(in the rows, 128 means zero)
Known rows, with every way that one mark hangs from another:
C[J[L[V[X]]] N]: 132	119	145	116	132	125	174	147	90	137	117	181	134	154	93	157	121	105	129	82	146	124	108	132
X[U[Q[F K]] V]: 110	123	107	127	132	112	142	137	78	133	152	144	138	136	148	119	130	135	155	114	134	106	140	158
J[L[V]]: 122	130	138	118	137	124	144	148	125	125	125	156	130	151	118	133	101	91	149	117	130	114	124	128
K[Q]: 130	130	131	124	140	119	126	133	119	133	126	128	128	130	146	117	127	112	129	116	132	126	141	139
V[X[U]]: 119	124	129	140	122	142	139	116	99	136	111	141	123	145	122	144	143	131	117	115	148	130	111	135
K[Q[U[X[V]]]]: 145	131	141	121	140	99	110	139	99	116	132	129	144	121	141	109	100	122	165	99	124	158	154	143
Q[F]: 128	126	123	117	135	123	122	136	113	124	136	127	137	130	126	111	144	134	130	136	129	118	141	128
L[V[X[U]]]: 117	127	138	137	132	141	149	127	100	135	106	156	123	160	124	153	127	113	123	108	147	127	116	132
J[L[V[X]]]: 121	127	155	126	137	129	151	148	115	128	109	166	122	164	114	147	108	84	140	113	141	116	114	122
F[Q X]: 119	129	124	119	128	129	133	130	101	136	128	128	149	149	125	114	136	134	147	128	123	122	114	125
M[Q[U[X]]]: 139	117	118	132	127	110	105	129	97	141	137	126	159	128	128	94	113	131	168	90	126	141	144	138
J[L[V[X[U]]]]: 112	126	139	130	132	139	153	136	95	133	109	169	126	170	110	149	116	95	139	103	151	116	108	135
U[Q]: 121	126	124	126	125	123	137	134	129	132	144	138	133	127	140	128	126	124	135	122	128	120	129	147
M[Q[K U[X]]]: 136	115	111	141	134	97	114	131	89	154	139	127	159	135	135	85	110	126	175	83	126	122	156	142
Q[F[X[V]] K U]: 129	124	120	127	144	104	129	158	73	127	142	132	137	138	125	105	123	128	180	126	119	114	138	129
C[N]: 135	128	124	129	123	126	145	126	117	121	132	133	138	115	121	132	130	150	115	112	131	138	128	132
F[X[U[Q] V]]: 114	129	115	130	115	137	146	135	84	116	145	142	130	139	131	149	122	134	159	120	131	132	98	151
X[U[Q] V]: 115	127	120	128	118	128	140	126	101	124	143	145	130	129	142	144	119	133	146	113	132	134	116	155
V[X[U[Q[F K]]]]: 107	117	111	135	133	122	148	131	75	149	138	151	135	151	140	118	153	128	133	110	150	93	136	156
X[V]: 131	130	140	125	125	122	129	133	122	113	127	131	122	124	131	144	113	129	141	128	120	143	119	124
X[U[Q[K]]]: 107	122	101	139	128	121	146	124	99	151	145	143	134	140	146	120	130	129	140	107	139	100	135	162
M[Q[U]]: 129	113	117	135	132	112	117	135	102	153	131	132	142	127	135	103	123	116	163	97	124	126	138	137
L[V[X]]: 127	128	154	131	136	132	147	139	120	128	107	152	120	152	124	152	120	103	125	119	136	127	121	120
F[X]: 127	130	123	129	124	138	134	136	111	121	131	124	129	139	117	132	132	129	140	135	127	126	110	123
K[Q[F[X[V]] U]]: 134	127	130	115	148	107	120	162	74	118	138	131	137	134	133	103	127	114	173	121	122	130	140	136
Q[F[X[V]]]: 131	130	129	116	129	128	128	150	91	104	138	127	131	136	118	130	131	134	154	143	121	133	115	120

Rows:
120	124	126	127	139	99	134	143	79	146	132	137	147	146	135	105	114	126	186	111	112	119	129	130
F[Q[K U] X[V]]
110	121	124	138	120	139	147	122	98	139	128	151	126	144	136	144	141	126	125	109	149	121	113	153
V[X[U[Q]]]
133	120	122	113	124	122	154	137	97	138	138	155	142	128	98	134	130	130	133	92	137	125	114	141
C[J[L] N]
109	128	112	131	127	120	143	125	67	141	128	136	145	156	134	123	126	140	165	113	127	117	111	137
F[Q[K] X[U V]]
129	130	126	129	123	104	134	134	108	119	151	137	143	130	145	125	100	133	160	109	123	132	140	148
U[Q[K] X[V]]
142	129	138	124	128	108	112	134	107	112	135	130	144	119	123	119	100	139	165	110	120	161	141	132
Q[U[X[V]]]
132	123	124	115	155	103	114	149	96	139	136	130	142	127	143	84	138	113	149	113	131	117	167	144
K[Q[F U]]
131	128	122	117	131	100	129	143	94	115	159	135	151	132	143	108	115	138	162	116	125	123	153	148
U[Q[F K] X[V]]
117	116	94	128	125	138	125	134	59	138	137	127	151	151	122	107	153	137	157	113	139	112	114	138
M[Q[F[X[U]]]]
121	119	107	127	122	133	125	140	54	124	137	130	144	147	124	123	139	137	168	114	131	128	106	135
M[Q[F[X[U V]]]]
129	113	108	126	136	117	117	153	72	143	141	128	152	139	121	89	141	123	176	111	124	113	132	132
M[Q[F[X] U]]
105	124	134	128	129	135	164	141	95	137	125	180	129	167	125	149	113	89	145	98	151	107	110	152
J[L[V[X[U[Q]]]]]
110	127	108	139	122	125	152	137	76	130	147	142	130	146	139	139	118	129	165	114	131	113	108	154
F[X[U[Q[K]] V]]
133	131	134	120	118	116	128	133	116	106	149	136	144	123	136	135	103	137	153	116	123	151	129	143
U[Q X[V]]
109	122	128	122	135	132	153	142	86	134	130	164	136	159	134	136	141	115	132	111	148	108	131	150
L[V[X[U[Q[F]]]]]
130	126	130	123	137	87	118	130	88	140	135	135	164	136	139	92	102	139	179	98	116	136	156	137
F[Q[K U[X[V]]]]
135	125	119	136	137	102	118	130	105	138	138	127	150	130	128	95	111	135	159	103	127	127	159	139
Q[K U[X]]
132	131	132	113	141	119	127	155	83	108	134	126	132	137	136	120	133	117	156	131	126	129	128	131
K[Q[F[X[V]]]]
132	123	130	109	134	121	166	147	100	136	133	170	143	141	98	143	114	112	137	87	135	121	118	138
C[J[L[V]] N]
110	124	133	134	129	136	160	133	100	137	123	166	127	157	135	153	125	108	130	103	147	118	117	150
L[V[X[U[Q]]]]
111	128	109	124	124	139	135	119	80	141	127	132	153	153	123	117	145	143	146	121	133	121	108	136
F[Q X[U]]
126	119	113	127	150	100	122	145	96	148	140	132	142	132	133	86	134	126	155	117	125	101	163	138
Q[F K U]
114	114	87	138	132	127	133	136	51	151	140	128	149	156	129	98	149	134	164	107	138	93	124	142
M[Q[F[X[U]] K]]
126	127	116	132	126	109	134	130	114	131	152	132	149	132	141	110	114	132	148	109	131	117	148	151
U[Q[K] X]
134	128	138	115	131	100	112	128	97	128	133	134	164	130	132	102	106	144	171	104	115	156	144	132
F[Q[U[X[V]]]]
106	121	126	143	134	124	165	134	91	151	125	167	127	164	142	144	122	104	138	97	147	99	129	154
L[V[X[U[Q[K]]]]]
114	130	120	122	121	133	136	123	74	128	127	136	146	150	127	132	130	144	158	121	126	136	100	133
F[Q X[U V]]
118	127	107	130	133	125	138	139	62	123	139	130	134	148	124	122	136	140	159	126	132	112	120	137
Q[F[X[U V]] K]
144	129	135	111	147	95	104	148	85	114	140	128	153	124	138	91	115	128	166	106	125	149	166	142
K[Q[F U[X[V]]]]
131	119	122	122	126	123	125	151	75	119	137	127	140	140	125	121	131	126	170	123	121	127	112	123
M[Q[F[X[V]]]]
139	125	120	116	139	109	105	138	98	122	144	125	159	125	118	87	130	145	153	118	128	136	160	135
Q[F U[X]]
121	129	114	121	125	137	130	138	70	109	137	130	134	142	117	132	139	145	152	133	132	132	109	131
Q[F[X[U V]]]
